Each row was made from one path, in order. Every step used is in the known rows, and no mark comes twice. Write each row's path.
Known rows:
p, c, w: [ -8  27  16  10  10   4   8   1 -12   7  19  -1  10  37   0  35 -32  24
  -4 -11   5 -25   6   7  -3  -5  -1  -2   5 -20 -51 -26  -4   5  16 -10
  -8  14  34 -16  13   1 -26 -18  -8]
d, j, p, c: [ -6   2  32   9   9  -5  -1   5  17  -2  31 -19  20  21  22  60 -11  18
   2   4 -11 -36  -2   8  -3   0  -3  -2   6  -9  34 -15  -2  19  14 -16
 -10  26  11  -2 -20  10 -17  11   0]
s, w, c: [ -7  33  22  10   8   1  29   3   3  -6   7   9  23  27   5  40 -19  10
 -10   5   0 -30  -4   4   7  -3   3  -4   5 -10 -19 -16   0  11   4 -11
   0  12  13   2  -4   7  -3 -28  -6]
s, w, c, p: [ -1  22  22  13  12  11  22   5  23   2  10   2  18  14  -5  40 -30   2
  -2   8 -13 -34  -7   6  12  -2   8  -6   3  -7  -4 -21   5  13   4  -2
 -15  10  26  -8   5  11 -14 -23  -8]
p, c: [ -5   0  21  15   0  -5  13   0 -10   2  17  -4  26  32  13  44 -11  21
   0   2  10 -24   3  -1 -18  -7  -5   2   4 -18  -7 -17  -1  -4  16  -7
 -11  11  14 -10   9   7 -15 -13  -4]
p, c, v: [  7   1   8  13  -4   0  11   0 -16  16  16 -10  12  -1  -6  54 -20  15
  13 -15  15 -26   9  -1   0  -6 -10   5   0 -19 -20 -18  -5  -4  11  -4
 -19 -10  25  -8  11  -1 -16 -12  -5]
y, j, p: [  8 -13   6   4   4   9  -4  14  19  -4  29  22   1  -8   2  43  -1  13
  -9  -9   2 -25 -24  13  20   5  -2   1   6  -4  -9  -8  -5   5  -1  -9
   4  16  11   4  -5  10  26   9   6]
d, j, p, c, w: [-10  28  26   5  17   3  -8   6  14   3  33 -22   3  25   6  49 -31  22
  -2  -8 -15 -39  -4  16  11   0   3  -5   5 -12 -10 -24  -5  26  18 -18
  -3  26  28  -4 -14   4 -26   6  -2]
w, c: [ -3   0  21  14   0  -5  18  -1   2 -14  16   6  28  19   7  47 -14  14
  -4   9   0 -21   2   2 -15  -4  -1  -1   1  -9  31 -17   0   2  10 -10
 -13   8  16 -14  -6  12 -12 -19  -2]
j, p, c, d, z: [ 24 -29  18   3  16  22  18  12  16  20  27 -24   1   8   0  36 -34  10
  11 -23  -9 -34  -7  10  14  -2  -5  -2   6 -12 -29 -16   7  13  22  -6
 -29 -13   9 -23 -17  10 -12   8  -4]
y, j, p, c: [  9  -7   9   9   4   9  -2   3  16  -3  24   7  13  19  11  69 -20  14
  -3  -8   6 -38 -15   6   7  -1  -5  -1   6 -10  -7  -9  -1  13  24 -10
   2  20  14   0   3  13   6   1   1]
s, w: [ -8  29  17   4  10   2  25  14  -4   6  13  16  10  15   0  13   0  14
  -9  -4   9 -18 -11   5  19  -1   2  -1   8 -14 -51 -15  -4  -3 -15  -8
   8  13   7   6   3  -4  18 -18  -1]
z, d: [ 14 -18  12   9   8   7  17  15  -8  -2  29  24  18  15 -11  14   5  11
  -9   8 -10 -12   9   4  -9   3  -5   4   4 -11  23 -22  -1  -1 -10  -6
  -5  -1   7  -3   2   8   0  -8   5]
y, j: [  6   3   3   8   0  -5   1   9   1 -11  16  26  13   2   2  25 -10  13
  -8  -2  16 -14 -22  10  -8  -1  -4  -1   6  -8 -26 -15  -4   4  -2 -12
  -3  18  19  12  -4   6  26  -4   4]
d, j, p, c, v: [  6  -1  18   8   4  -2  -2   4  12  12  28 -31   6 -13   3  68 -19  13
  16  -8  -7 -40   4   9  12   0  -9   1   1 -10  25 -15  -7  18  11 -13
 -16   3  20  -1 -16   2 -19  14   0]
z, p: [  4 -18  23   7   8   1  13  18  12  -6  36  16  14  -6   7  13  25  10
   0   1 -18 -15  10  -2   7   5   5   2  11  -8   9 -20  -1  -3 -16  -1
   3   2  13 -26   6  10   6 -15   2]
y, c, w: [ -3  33  -3   7   6  15  14  -1 -13   2  21  20  14  35 -18  36 -20  12
 -13 -23   7 -24 -11  11  -5  -3   4  -3   2 -19 -63 -24  -3  10  13 -13
  -3   5  36  -5   8  -5   3 -13  -8]
z, y, j, p, c, w, s: [ -7  28  10   2  25  29  -8  -4  18   1  18 -16 -10  36   5  55 -23  13
 -20 -33 -15 -33  44  24  21  11   8  -7  -2 -14 -49 -11  -8  32  31  -8
  22  21  37 -14  26  16 -39 -13   4]
z, y, j: [ -2   8  -8   4   3   0  -1   6   0 -11  17  10  12  11   2  18  -2  12
 -13 -23  -6  -5  -4  11   2   4   7  -4   1 -11 -27 -14  -6  13   4  -2
   9  25  15  -8   9  13  12 -14   6]
c, v: [ 10  -4   4   7  -6   1  14  11 -12  13  22   2   7 -29 -20  26  -5  11
  10 -14  13 -13   1   5  10   0  -6   5   2 -12 -23 -13  -9 -13 -13  -2
 -14 -13  22  -2   2  -6   3  -3   2]
d, z, y, j: [  0  -2  -1   1   4  -3   1  15   2 -13  14  -1  11  -1 -12  13  -4  11
  -1 -28 -15  -1  -4  15  15   7   4 -10   4 -13 -82 -22  -4  19  -1   2
  -1  19   2 -16 -28  10  21 -14   1]
z, d, j, y, c, w: [ -1  37  -4   2  22  18  12   0 -13  -9  25   6  12  47 -53  47 -26  -4
 -11 -30 -28 -24  -4  26  -1  11  13  -6   4 -12 -12 -43   4  39  18 -15
   3  16  37   7  -7  -4 -12 -11   0]
s, w, c, d, z: [ 20  20  20   0  16  13  35   8  11   6   4  -8   6  18 -11  18 -48   1
   1 -16  -7 -32  -8  14   8  -3  -1 -10   5 -11 -50 -24   8  24   8 -11
 -28 -11  17  -4 -22   6  -1 -16  -9]

Which path is each row?
[  3  42  16  -2  23  11  32  -2  11  -1   4 -29   5  34 -18  35 -61  -4
  -5 -22 -15 -36 -16  22   4   4  13  -8   6  -4  31 -26   7  40  21 -17
 -17  16  38  14  -4   4 -18 -15   0]  s, w, c, d, j, y
[ 13   4 -18   2  11  30  35  -5 -14  12  12   4  16  31 -37  45 -30  -5
  -8 -51   4 -22 -22  16  -8   3  12   3   3 -12  -3 -19   8  11  29  -6
 -10  -9  38  -3  25  -1   1  -5  -1]  j, y, c, d
[-13  10   2   9  12  11  11  -2   8  -6  20  -9  29  18 -33  61 -19  -5
   4 -34 -17 -24 -22  19   0   7  15  -5   5  -6  22 -30   5  25  20  -2
  -8  21  38  -2 -11   0  -5   3  -1]  d, j, y, c, p
[ 16  -7  17  -3  16  12   7  15  26   9  35 -12   0  -6   9  18 -29  12
  -4 -12 -14 -27 -17  18   1   4   0  -1   5  -1  55  -9  -1  21  -1 -15
 -21   5  20   9 -18  11  -3  29   7]  c, d, j, p
[-10   8  -8   7   4  14  26  -1 -18   0  14  12  27  32 -31  66   3   4
  -5 -35   3 -16 -15   9   2   3  14   2   6 -13 -22 -17   2   5  21  -3
   7   7  23  -9   8  -5  10 -15  -3]  j, y, c
[  3   4  30   6  14   7   4  14   8   0  29 -12   4  15  -7  24 -12   9
  14 -14 -33 -27  19   7  20   2   4  -8  12 -19 -94 -42   1  17   6  -3
  -9   3  27 -42 -16   2 -20 -24 -12]  d, z, p, c, w
[ 19  -1   4   0  15  22  14   4  22   6  35  -2  11  19   1  42 -33   2
  -7 -24 -11 -43 -29  19 -10   1  -1  -3   1  -6  40 -11   5  32  21 -19
 -20  -2  26  13 -13  10   6  26   1]  y, c, d, j, p
[ 11  22  12   0  21  18  34   8  11   6   5 -25   7  23  -8  10 -44   2
  -3 -31 -28 -22   4  15  21   2  10 -12   2 -14 -57 -23   7  32  10  -1
 -17  -5  15 -18  -8  13 -11 -29  -7]  s, w, c, d, z, y
[ 20 -16  13   6  14  26  19   3  14  20  27 -12   6  20   8  44 -32  14
  -1 -17  -1 -39  -5   5   6  -4  -2   3   2 -12  27  -7   5   5  27  -9
 -22  -7  21 -11  20  14 -21   9   0]  j, p, c, d
[  -3   19   18   -1   26   21   -7    4   20   -3   15  -28  -16   22
   -6   50  -26   10   -9  -35  -22  -27   46   28   34   13    5  -11
   -1  -16 -102  -20   -5   40   24   -6   13   15   24  -23   -8   13
  -26  -14    0]  d, z, y, j, p, c, w, s
[ 16 -14   3  -1  15  13  20  14   0  12  20 -23   8   0 -12 -11 -17   9
   2 -41 -19  -3   5  14  10   3   8  -5   2 -13 -44 -17   3  10   1   3
 -17  -7  11 -27  -9  10  -2  -5   0]  c, d, z, y
[  7  32  14   9   2   3  23   3  -1  10   7  -1   4  -3 -16  48 -29   4
   4  -7   3 -35  -1   6  19  -1  -3  -1   1 -11 -34 -15  -3   7  -3  -7
  -9 -10  25   3   5  -4  -9 -26  -6]  s, w, c, v
[ 14   7 -19   3  10  29  24  -4  -6   9  19   2  21  38  -6  21 -26   5
 -14 -47  -7 -19  -5  10 -15   0   9  -1  -6 -16  -8 -13   4  18  25  -2
 -13  -8  29 -17  30  14  -7  -7  -2]  z, y, c, d
[ 23 -18  11   0   9   8  23  17   1  11  20  -6   4  -5 -13  -5 -26  10
   6 -18   3 -10 -10  16  -1  -1  -4  -2   6 -11 -39 -19   2   3  -3  -5
 -30 -15  16 -12 -25   3   6   3  -2]  c, d, z
[ 26 -13  -2   3   7  20  27   5  -3   8  18   7  16  14 -16  24 -32   1
   3 -35   4 -23 -19  13 -16  -4  -4  -3   1 -16 -54 -19   9  18  14  -9
 -32 -21  20  -8 -21   3  16   2  -8]  y, c, d, z
[ 23  -6 -11   2  17  29   3   0  20  13  22 -16  -1  26   9  46 -40   9
 -11 -42 -14 -34  -6  12   9   3   5  -4  -1 -12  -1  -9   3  26  38  -4
  -8  10  28 -16  33  25 -20   1   4]  z, y, j, p, c, d
[  4  11   7   3  17   7  20  -6  -4   6  14 -36  13  36 -13  41 -51   5
   3 -31  -4 -27  -6  19 -16   1   7  -2   6 -10  44 -28   7  27  32 -14
 -24  15  41   2   3   5 -32   1   2]  p, c, d, j, y
[ 24  -4  -8   4  12  14   9   1   3   4   9 -21   4  24  -2  19 -53   7
   0 -46 -10 -21  -2  16  -7   0  -1 -10   1 -18 -66 -24   7  33  31  -4
 -25   7  22 -18  -1  19  -6 -11  -2]  p, c, d, z, y, j
[-12  21  25   3  16  11  12   7  -3  -1  17   6  -7  16  -2  14 -16  16
 -14  -6  13 -12  44  21   1   5   0   1   3 -12 -28 -15  -9   3  -4 -13
   7   5  38  -3   7  -1 -22  -9   1]  c, w, s
[  5 -10   7   4  10  10  -5  11  17  -2  20 -22  10  12   0  54  -5  12
   2 -33 -25 -24   0  11  30   6   4  -9   3 -15 -74 -16   0  26  23   2
   2  19  -1 -31 -19  17   2  -7  -2]  d, z, y, j, p, c
[ 23 -14  14   6  11   9  24   6  -1  15  16 -21  13  17  -1  21 -44  11
  10 -24   3 -25   0  11 -12  -6  -8  -3   4 -18 -38 -21   8  11  19  -8
 -38 -11  18 -16 -12   7 -17  -4  -7]  p, c, d, z
[  3   8   0   6  16  10  20  -1 -11 -11  25   6  31  46 -36  56  -9  -7
  -8 -19 -23 -23  -5  17 -18  11   8  -3   3 -10  28 -35   5  33  13 -13
  -2  13  21   5 -13   3   1  -4   2]  z, d, j, y, c
[ 25  -7 -10  -3  10  14   8  12   9   0  14  -7   1  -5 -15  -7 -33   4
  -4 -44 -14  -6  -9  20   6   5   4 -10   1 -12 -64 -20   1  25   5  -2
 -17   3  17 -11 -13  15  14  -3   3]  c, d, z, y, j
[  3  -5   2  15   5  17  14   2   6   1  23  18  29  10 -12  47  -8   3
  -1 -21   1 -27 -17   6 -11  -2   4  -1   1 -11  -8 -20   4   4  12   2
 -17   2  27 -13   7   7   3  -1  -6]  y, c, p
[ 27 -18  14   9  15  16  19   4  13   9  29  -4  13  22  17  21 -25   5
   2 -12 -15 -37  12   0 -11  -2  -1   1   7 -14  24 -24   8  12  15  -5
 -22 -10  34 -26  30  16 -31  -9  -3]  z, p, c, d
[-15  23   2   6   7   0  15  -3 -10 -13  15  -5  31  33 -24  63  -9   2
  -4 -30  -4 -21 -19  16  -7   5  11  -3   5  -9   3 -26   2  26  21 -13
   2  22  23   5 -19  -2   9  -3  -1]  d, j, y, c
[  0   7  44   5  24  10  10   9  11  -7  22 -17  -5  20  -1  29  -7   7
   6  -9 -23 -29  65  16  11   7   0  -7   9 -18 -73 -37   0  23   5  -7
   0  -5  33 -35 -13   5 -33 -26  -8]  d, z, p, c, w, s
[-19  36   7   2  19  29  23  -7 -16  -4   8   1   6  45 -41  57 -18   2
 -17 -37   5 -20  30  27   7  11  13  -1   2 -14 -48 -21  -3  18  24 -10
  20   3  48  -6  14  -9 -16 -20  -2]  j, y, c, w, s
[ 30 -32  19  -2  15  12  18  24  18   4  33  -3   3 -16  -9 -10  -6  -2
  11 -20 -26 -17   8  10   9   5   2  -2  11  -9 -26 -27   5   9 -12  -1
 -22 -19  19 -24 -18  10   8  -2  -2]  c, d, z, p
